Each row was made from one path, in order. Every step used is in the known rows, and no mark comes twice. Write each row's path.
(in the rows, 128 means zero)
Known rows
Y/Q/M: [109 137 167  83 108 146 110 165 155 134  70 108 150 137 101 132 116 127
 122 124 131 134 122 127 140 106 106 149 139 169 120  90 153 128 147 125
 136 142 174 121 154 145 111 160 116 121 160 133 146 141  95  84 139 150
 113 117  73 123 206]
Q/S/P: [113  85 145  86 126 122 108 115  92  95  93 129 123  82 123 134 160 158
 105 112  66 140 146 127 119 110 129 124  86 135 151 103 118 146 152 156
  97 150 113 148 107  82  91 125 129 129 160 151 154  90 170  96 161 162
 132 171 111 120 125]
P/F/Z/T/Q/Y: [207 103  81 163 131 122 183  86 108 182 170 134 131 177 160 165  90 130
 112 114 186 132 121 125 120 129 140 134 155  61 182 169 153 134 132  76
 134 168 105  94 147 162 159 117 120 115 131 115  67 121 158  81 103 126
 145  99 148 168 112]
F/Z/T/N/E: [194 143 146 201 114 116 123 106  88 132 172 164 151 146 177 123 145 106
 173 141 137 143 120 139 138 165 101 133 122 115  85 163 106 114 139 100
 231  89 115 117 164 130 119  76 118 139  73 150 110 153 155 169 123  64
  60 136 180 125  70]
H/S: [126 131 147 147 135 165 151 114 139 105  78 110 118 127  88 160  81 191
 157  88  73  97 143 136 120 148 111 104 139 123 131 102 134 123 145 182
 141 170  81 128 145 142 144 136 104 133 126 111 119 161 168 124 130 154
 140 144 136 104 140]
S/Q/T/N: [108 131 133 111 145 121  80 138 141 126 135 169 111 115 140  86 103  82
  91 128 141 138  78 152  83 133 105  95 121 178 120  86 136 138 131  94
 140 116 167  68  90  87 136 160 133 134  86 128 140 157 140 164 150 158
 112 177 133 149 120]
Y/Q/M/P/F: [121 130 101 124 137 137 131 175 138 152 121 107 112 159 115 122  83 155
 147 121 193 167 127  80 161 100 121 184 134 155 136 106 138  98 133 113
 120 193 167 155 148 139 112 135 158 102 173 160  99 154 133  73  98 164
 178  73  93 179 173]
N/E/Q/T: [127 121 124 139  65  96  99 120 137 116 154 144 101  98 163 146 137 117
 154 128 138  81 106  98 101 164 170  56 112 236 104 189 157 107 133 114
 143 110 156 138 106  64 102 168 185 117 144  89 174  87 148 138 160 103
  67  68 128 144  96]
T/N/E: [153 126 154 157  86 144  75 111 107 122 119 150 158 142 142 128 103 108
 144 138 130 124 162 149 123 156 136 103 102 138  58 142  83 130 157 108
 204 138 113 122 125 156 120 117 125 145 120 151 145 131 180 171 175  98
  83 178 159  92  87]
F/Z: [174 135 161 132 123 151 128 120 137 122 111 113 127 126 111 135 150 153
 144 120 101 130 142 137 171 127 117 120 135  91 121 163 119 122 144 142
 148 127 114 123 143 130 142 167  97  84 133 130 168 162 121 115 137  83
 114 137 134 113 126]
S/P/Y: [ 87 100 123 101 127 128 117  82  83 102 136 122 128 123 105  90 180 150
  86 107 104 122 177 134 159 112 169 109 143  92 118 128 121 135 131 176
 108 180 103 143 130 134 114 164 107 140 141 119 195 113 146 135 151 111
 159 133 118 110 101]
F/Z/T: [161 125 147 143 134 125 170  93 149 125 165 149 141 147 163 131 157 132
 161 110 100 113 124 133 140 139 103 144 164  98 125 158 111  92 147 118
 177 100 128 112 151 124 124 127 101  88 106 120 126 157 130 140 111  67
 108 129 167 111 115]
T/Q/M/P: [146 111  99 126  72 116 122 105 110 140  83 144 137 124 137 150  90 131
  84 133 112 163 152 133 158 124 123 141 139 143  99 106 111 143 155 122
 105 153 128 150 139 124 173 107 118 144 152 159 109  89 107 103  77 157
 180 109 124 186 177]
S/P/Y/Q: [ 77 125 131  94 154 143 115 120  92 119 125 116 138 120  92  88 164 126
  83 120 135 134 170 127 136  89 159 121 144 114 125 106 150 159 118 185
  62 184 155 161 127 149  93 167 108 142 171 116 182 129 116 120 151 134
 162 132  84 128 155]
Z/T/N/E/Q: [122 125 136 187  75  87 101 127 135 115 142 190 135 144 208 116 108 103
 183 126 128 104 125 120  79 138 112 153 126 194  64 132 134 101 121 108
 199  94 149 121 124 145  90  97 154 174  81 135 119 123 201 199 156  94
  70 137 161 105 101]
P/F/Z/T: [159 113 131 162 159 139 159  93 132 125 189 119 112 161 150 114 132 150
 151 105 132 133 113 113 156 146 109 158 166  50 163 176 121  57 120 107
 179 119 108 128 144 139 147 144 142 100 115 135 100 186 139  97 115  84
 110 101 151 146  81]
Q/S: [132  95 152  93 125 124 131 131 152  73  85 133 129 123 125 146 121 135
 133  98  98 100 118 125  97 147 122 111  95 143 144 115 128 144 169 122
 116 159 110 124  96 140 115 130 127 108 123 117 112 102 150  97 151 162
  94 145 100 103 134]
N/T/Q/F/Z: [195 109 147 144 122 168 160 136 150 187 130  83 139 106 128 176 128 133
 141 192 132 148 136 162 138 147 167  85 123  96 152 179 115 172 106 116
 146  30  98 136  98 125 205 126 163 100 125 148 141 130  49 118  90 111
 117 163 193 114 119]
M/P/F/Z/T/N: [159 133 124 179 166 121 149 148 119 143 212 187  98 172 167  82  93 144
 177  97 169 165 133 112 163 118  67 189 129  62 107 129  88  65 124 109
 172 130 121 132 143 153 161  84 141 133  87 183  70 181 175 136  87 109
 138 101 195 172  71]
Z/T/Q/S/P: [123  69 107 124 111  68 144  77  82 107 110 161 147 111 184 142 129 117
  83 108  49 122 137 132 109 114 104 164 122 133 167  94 100 182 152 117
  68 136 114 141 105  95 116  68 134 158 152 123  90  81 165 100  93 189
 158 175 111 158 136]
N/E/Q/T/B: [148 148  81 132  95  89  87 121 109 100 149 127 123 107 159 183 141  94
 125 119 125  89  82  67 114 181 171  35 163 236 134 174 168 166 145 129
 158  75 143 176 125  40 150 161 205 154 139  67 164  86 141 139 171 117
  82  59 147 159  71]
M/Q/F: [ 74 189 114 119 126 134 124 119 185 127 119  93 114 102  73 119 149 106
 146 168 116 137 118 131 115 125 164 159  99 104 151 148  88  95  98 103
 109  79 126 125  90 178 138 174 166  93 139 125 135 106  92 161 142  87
 128 148 123  59 128]
Q/M/P/Y: [100 126  96 109 111 132 112 108 112  97 152 152 128 136 107 132 144 143
 112 102 171 120 146 116 176 134 140 129 139 120  71 108 121 106 165 153
 119 182 108 169 168 150 136 121  81 146 118 122 139  73 132  95 104 140
 152  45 114 150 142]
P/Y/Q: [ 97 132 149  97 148 140 130 126 128  86 111 105 148 146  98 125 146 101
 129 124 162  99 154 137 109 113 151 123 139 125 121 121 162 135 123 171
  89 199 160 125 125 192 112 175  81 129 137  75 161 134 115 143 139 117
 135 107  66 106 181]
Q/M/P: [137 129 114 111  88 120 134 130 138 120 116 126 122 134 121 136 107 161
 137 120 126 158 139 106 178 132 116 141 148 149  76 103  91  93 166 138
 156 150 124 143 162 125 123 125 119 108 152 163 126 101 117  90 105 137
 135 105 133 155 167]
N/T: [139  93 154 138 114 154 140  97 155  89 107 117 126 138 139 153 100 161
 182 134 101 132 140 134 123 143 163  66 169 154 106 128 102 118 154 149
 165  87 120 158 101 155 151 168 175 113 143 157 153 123 123 138 123 112
  96 144 191 101 110]
E/Q/T/N: [115 112 150 118  85  96  83 162 157 124 136 176 126 126 187  94 118 113
 143 136 115 106 107 130  76 140 118 133 116 206  91  98 154 138 115 116
 145 114 158  96  95  96 141 171 173 156 103 121 138 112 140 143 160 143
  73 119 108 145 122]
T/N/E/Q/M/P: [123 148 127 179  30 105  58 200  99 168 115 169 122 129 165 120 115 121
 148 131 175 139 139 112 147 130 108 137 105 212   9 117 131 107 129 110
 183 118 138 142 143 113  89  79 147 176 137 172 127  75 161 161 132 133
  96  92 142 166 152]
S/P: [115  98 138 100 120 123  96 102 116 116 104  97 120 117 123 101 143 160
 105 121  63 153 172 135 153 110 148 103 137 125 104 127 111 142 156 162
 126 145 119 145 118 102 118 149 139 110 182 152 188 132 135 138 148 108
 137 187 153 102 111]
S/Q/T: [112 130 100 102 136 131  95 109 149 117 133 127  92 116 106 114 129  89
  92 118 113 107  83 131  88 143 146  66 143 180 153 129 147 123 130 110
 112 129 159  84 109  64 132 181 130  97 127 108 162 159 118 152 156 136
 134 127 110 158 138]
Y/Q: [122 142 148 118 113 137 123 139 157 101  66 105 164 157 120 127 105 126
 155 130 118 127 145 141 107 115 142 134 130 158 106 106 136 145 143 139
 109 164 181 125  98 148 112 169 116 104 156 116 160 169 115 137 137 126
 122 141  96 108 179]
E/Q: [108 124 145 146  84 133  96 145 174 106  94 131 128 134 147 121 126 139
 156 108  92 104 134 119 121 125 145 128 127 180 102 132 184 117 126 149
 115 149 153 129  86 129 129 170 148 124 145 114 167 128 128 149 159 104
 115 149 124 110 149]

Which path is each row?
[178  91 129 134 134  83 167  99  70 141 133 162 129  99 175 152 146 127
  83 115  74 139 135 124 133 110  93 153 134  83 190 121 129 192 138 118
  70 118 111 139 138  63 122  61 108 151 144 147  98  95 133  81  84 156
 177 175 117 151 139] : F/Z/T/Q/S/P
[149 133 151 134 168 131 157 149 132 159 175 138 153 134 148 110 144 104
 168 183 141 160 115 149 129 141 100 172 109  49 136 141  79 117 110  84
 203  36 110 106 139 167 146 103 138 122  62 162  94 150 105 147 117  76
  93 161 177  94  84] : Q/F/Z/T/N
[ 60 144 127  73 169 149 132 151  99 134 133  77 149 120  79  89 184 118
 107 173 175 144 163 144 138 104 185 133 100  87 140 124 134 160 103 160
  64 144 123 151  97 151  98 159 118 119 163 114 170 128  82 141 143 124
 157 149  88  73 132] : S/P/Y/Q/F
[ 92 139 114 114 107 114 125 112 187  83  87 135 105  93  93 146 131 121
 106  85  82 118 107 115  84 120 115 155 101 148 170 121 120 119 137 112
  83 150 125 132  86 157 127 148 132 130 144 108 116  70 147 119 140 155
 108 139  79  88 157] : M/Q/S
[ 89 142 104 116 144 140 157 142 123 103 122 135 128 160  83 117 124 128
 132 110 171 122 149 118 116 108 150 131 128 117  84 138 132 102 136 174
  45 191 171 171 107 173 111 142  86 119 148 110 150 116 122 156 108 130
 179  74  97 147 159] : M/P/Y/Q
[152 134 153 218  92 104 106 148 117 169 163 178 136 128 210 127 141 119
 178 128 116 116 130 122 133 133  99 151 119 164  67 168 154 112 101 106
 209  83 143 126 145 114 102  76 135 165  91 131 134 140 149 188 137  66
  76 129 177 131  90] : F/Z/T/N/E/Q
[ 99 114 130  74 158 119 147 117 130  78 152 145 129 133  99 124 133  89
 101 119 167  96 132 137 105 122 154 113 142 176 136 130 152 122 132 147
  83 163 162 121 114 141 137 200 106 133 129  72 164 113 103 113 132 132
 126  50  63 147 149] : P/Y/Q/T
[ 96 168  96 159 136 165 128 140 124 146  87 109  96 118  85 140  76 166
 101  99 126 131  96 113 150  97  85 101 124 162 106  74 152 111 125 162
 108 154 116 124 202  73 125  64 112 151 123 144 106 161 141 135  98 201
 193 107 116 182 191] : H/S/Q/M/P
[106 143 154  84 148 136 142 175 170 128  89  73 151 145  80 129 134 126
 146 176 151 140 135 139 110 132 160 144  92 136 150 122 102 120 117 119
  97 100 155 146  87 172 126 169 138  76 151 118 140 139  79 152 151 118
 127 160 100  89 160] : Y/Q/F
[166 116 169 158 140 131 134 119 132 126 174 191 139 167 169 102 138 115
 155 129 126 141 124 151 137 144  75 169 142  91 105 108  95 115 135 107
 200  80 129 104 161 147 138 103 108 132  62 145 119 167 138 149 122 102
  95 159 162 118 110] : F/Z/T/N
[158 174 165 174 105 149  75 209 126 209 135 113 138  97 144 137 167 116
 145 195 180 139 133 135 154 155 144 135  55 118  97 195 137 124  83 106
 204  65 113 121 125 131 116  98 160 150 100 147 145 133 108 169 169  70
  42 144 149  89  92] : T/N/E/Q/F/Z
[ 94 136 151  81 130 149 118 149 120 114 122  97 156 144  98 134 145 129
  98 118 160 117 132 139 145 119 136 130 156 153 118  84 166 134 127 159
 125 172 150 114 162 169 117 159  85 145 126 102 142 100  88  87 129 152
 127  73  44 123 182] : P/Y/Q/M
[ 68 134 129 117 169 156 158 127  83 120  90 111 118 122  74 131 127 163
  95 100 119 104 162 138 133  85 120 121 156 112 142  92 156 164  93 223
  48 210 115 157 173 126  88 126  92 182 144 105 138 144 133 139 133 172
 196 120  77 124 143] : H/S/P/Y/Q
[ 98 113 136 139 144 153 144  98  98 124  83 108 120 112  98 136 118 185
 116 112  64 130 149 128 156 109 120 103 138 121 134 109 109 146 127 186
 115 163  79 148 170  93 118 115 135 148 162 143 138 155 172 120 143 152
 169 168 147 122 118] : H/S/P
[138  80  63 158 106  96 150  89 117 152 180 168 111 171 176 110  74 129
 125 106 148 159 140  93 142 126 119 184 167 113 127 108 109  91 144  82
 132 157 113 122 147 143 164  83 168 167 147 158  39 137 154  60  66 164
 189  77 149 208 127] : Z/T/Q/M/P/F
[147  93 118 141 103 106 149  55 147  95 117 156 148 166 158 142 100 107
 140 117  64 117 137 138  88 147 125 136 165 117 139 125 118 122 149  97
 116 137 129 111 107 154 153 112 137 131 123 111  88 136 141 139  91 115
 153 155 148 125 146] : Z/T/Q
[131 138 157 166  75 107  60 182 128 121  94 171 137  96 179 143 134 117
 149 113 133  78 125 117  73 144 125 129  55 214  76 134 168 167 129 118
 149 138 127 112  89 131  85  73 155 190 115 125 117  87 198 153 168 166
  56 144  94 101 114] : T/N/E/Q/S
[175 141 111 149 167 122 153  74 120 104 169 148 161 156 148 153 144 128
 148  97  92 141  97  84 153 155  96  97 203  80 149 139 133 143 148 135
 181  51 112 163 187 107 172 129 141 131  88  97 100 143 121 138 119  96
 134 122 182 141  83] : F/Z/T/B
[136  85 120 141 185  93 147 125  87 123 190 137  80  95 164 119 147 172
 115  86 114 151 124  85 151 114 100 159 119  61 209 156 129 112 129 124
 136 132  96 137 142  87 105 102 144 126 132 159  71 134 159  63 117 153
 133 127 135 157  61] : Q/S/P/F/Z/T
[102 145 122 177 103  91 112 138 142 141 163 159 133 142 196 115 139 103
 199 180 159 117 126 138  87 157 152 162  87 170  94 157 113 112 110  70
 189  66 122 108 109 155 101  76 199 156  75 137 100 108 154 199 152  78
  79 141 172  79  76] : Z/T/N/E/Q/F
[126 173  92 151 156 168 162 107 145 152  76 107 131 143  69 168  74 176
 100  95 138 116  91 122  92 102 117  53 120 143 161  69 182 152 130 154
 103 187 105  90 163 130 104 120  90 118 138 104 113 149 180 157 158 185
 157 139 134 149 180] : H/S/Q/Y
[145 135 138 133 157 124 186 118 148 144 170 106 139 136 147 142 157 116
 178 152 130 153 119 133 151 163 133 154 118  72 156 165  89  98 138 109
 165  47 114 139 148 130 147 114 126  72  97 135 120 142  84 128 113  74
 106 127 177  98  97] : Q/F/Z/T
[ 87  82 128 120 116 105  86 188 136 143 126 123  72  92 162 101 133 179
 120  84 111 112 125  72 113 109 152 150  85 142 165 131 179 127  99 149
  81 167 107 151  89  89 101 133 186 150 164 135 125 119 176  68 166 184
 126 149  83 136 102] : E/Q/S/P/F
[166 109 137 118  89  97  87 104  87  96 153 154 136 126 163 139 115  97
 129 153 135 112 111 151 106 174 160  85  94 194  96 155  96 133 160  84
 200 105 119  99 117 101 132 141 168 146 120 150 133 105 157 138 155 119
  59 111 171 126  63] : Q/T/N/E
[139 153  83 124 115 143 125  99 144 146 104 107 140 143  74 141 106 121
 109 122 159 129 103 145 101 115 157  64 123 152 121  85 161 132 158 117
 104 161 135  95 104 144 102 162  94  87 151 122 151 126 160 174 185 148
 137 164 133 129 169] : S/Q/Y
[158 143 154 106 148 161 133 158 152 142 124  70 133 116  96 133 166 144
 142 171 140 143 121 141 173 146 152 120  93  63 152 177 103 119 137 120
 158  83 102 125 129 140 150 147 126  64 125 129 161 137  75 111 133  86
  92 152 147  88 107] : Q/F/Z
[ 95 120  97  79 144  99 162 129 110  85 166 163 105 140 102 138 124 104
 126 116 198 112 129 113 117 120 147 123 137 177 106 133 117 103 128 145
  46 185 185 167 108 120 133 169 100 113 136  93 140  89 105 126  96 152
 167  31  84 205 153] : M/P/Y/Q/T
[120 177 107 173 207 162 189 133 134 175 157  81  95 115  92 142 126 143
 146 132 133 126  80 141 123 125  94 112 119  70 187 139 142 120  82 129
 146  78  80  89 185  74 115  72 108 128  74 116  81 200 102 163 112 132
 162 140 169 111 117] : H/S/Q/F/Z/T
[150 103 117 116  76  93 132  77 128 122 128 152 164 155 175 126  98 106
 100 130  86 136 134 143 140 150 104 147 186 154 137  95 114 160 160  92
 150 112 134  91 145 146 166  99 128 157 118 129  67 101 132  92  87 148
 136 132 129 148 177] : Z/T/Q/M
[159 109 132 114  61 131  91 112 132 143  87 135 157 122 136 147 103 114
  81 142  96 138 157 153 142 135 128 126 149 140 117 103 121 169 155 112
 144 142 112  95 140 146 172 132 117 151 153 130 123 118  93  75 119 149
 140 138 103 136 168] : T/Q/M
[ 75 134 124  83 188 118 175 118  69 103 126 121 101 104  91 132 136 142
  72 101 160 120 129 120 117  99 133 104 141 151 160  95 155 161  98 195
  49 176 130 156 149  85 106 142 116 171 147  86 140 131 121 107 120 196
 182  68  74 169 139] : H/S/P/Y/Q/T
[175 151 138 124 129 149 133 136 141 174 104  87 153 107 118 149 150 118
 108 189 116 151 140 158 156 137 144 132  93  68 159 177 125 158 113 108
 119  94 102 116 119 140 184 138 109 101 141 130 134 150  67 108 104  93
 143 170 135 103 129] : T/Q/F/Z
[ 92 158 105 139 192 189 139 136 159 158  87  57  99 105  50 131 104 147
 134 139 123 107 105 138 105 135 138  85 100 120 172 116 141 134 102 137
 103 110  87 103 138 106 123 103 123 125 106 117 105 192 135 178 150 157
 169 157 133 105 134] : H/S/Q/F
[103 139 127 142 153 139 105 139 125 163 148 109  62  52 111 113 169 139
  83  86 102 157 113  88 166  78 102 170 113  72 216 168 130 135  89 129
  83 129 113 142 109  92 131 141 139 125 155 157 134 107 125  52 119 154
 151 133  73 142  76] : M/Q/S/P/F/Z
[132 164 171 114 181 132 156 193 141 166 147 132 134 154 140 116 135  93
 178 185 174 171 115 142 124 137  81 204 102  73 148 115 101 134  87  95
 158  40 170 107 125 177 128  89 106 112  82 150  85 165  84 151  98 106
  94 169 138 118 145] : Y/Q/F/Z/T/N
[ 98 150 143  89 202 153 147 169  75 170 148  73 132  94  78 120 205 116
  90 170 179 172 151 143 182  99 163 154 108  37 160 166 149 155  83 162
  74 126 128 156 127 119 104 146  90 115 151 135 192 149  60 115 132 115
 160 136  89 100 135] : S/P/Y/Q/F/Z
[124 170 136 153 185 155 126 159 141 181 172 136 131 136 140  89 145  80
 136 170 151 146  98 157 116 123  96 140 106  64 149 125 112 127  88  75
 165  51 134  68 133 121 126  82  96 116  61 168 108 184  96 168 119 101
 126 190 157 105 111] : S/Q/F/Z/T/N
[102 120 150  63 132 105 133 140 159  88 106 135 124 130 114 134 108  98
 146 124 136 115 110 126  92 132 147 114 146 195 140 118 141 122 138 118
  96 129 194 131  96 110 135 196 134 102 150  98 137 135  94 116 135 149
 132  90  93 163 148] : Y/Q/T
[ 73 145  89  97 166 141 167 159 124 120 129 113 132 156  68 127 147 117
 141 156 218 138 159 133 131 116 183 144  99 107 105 130 102 102 104 136
  48 166 154 182 100 189 114 139 103 106 145 112 139 105 100 164 107 115
 168  84 104 119 152] : M/P/Y/Q/F
[185 123 140 164 120 123 157  77 133 138 139 141 143 136 181 147 117 120
 115 123  65 111 142 141 131 139  93 138 171 100 148 155 120 129 126 109
 131 113 116 119 134 139 162 114 100 136 115 125 102 152 105 121  82  93
 145 146 161 147 136] : F/Z/T/Q
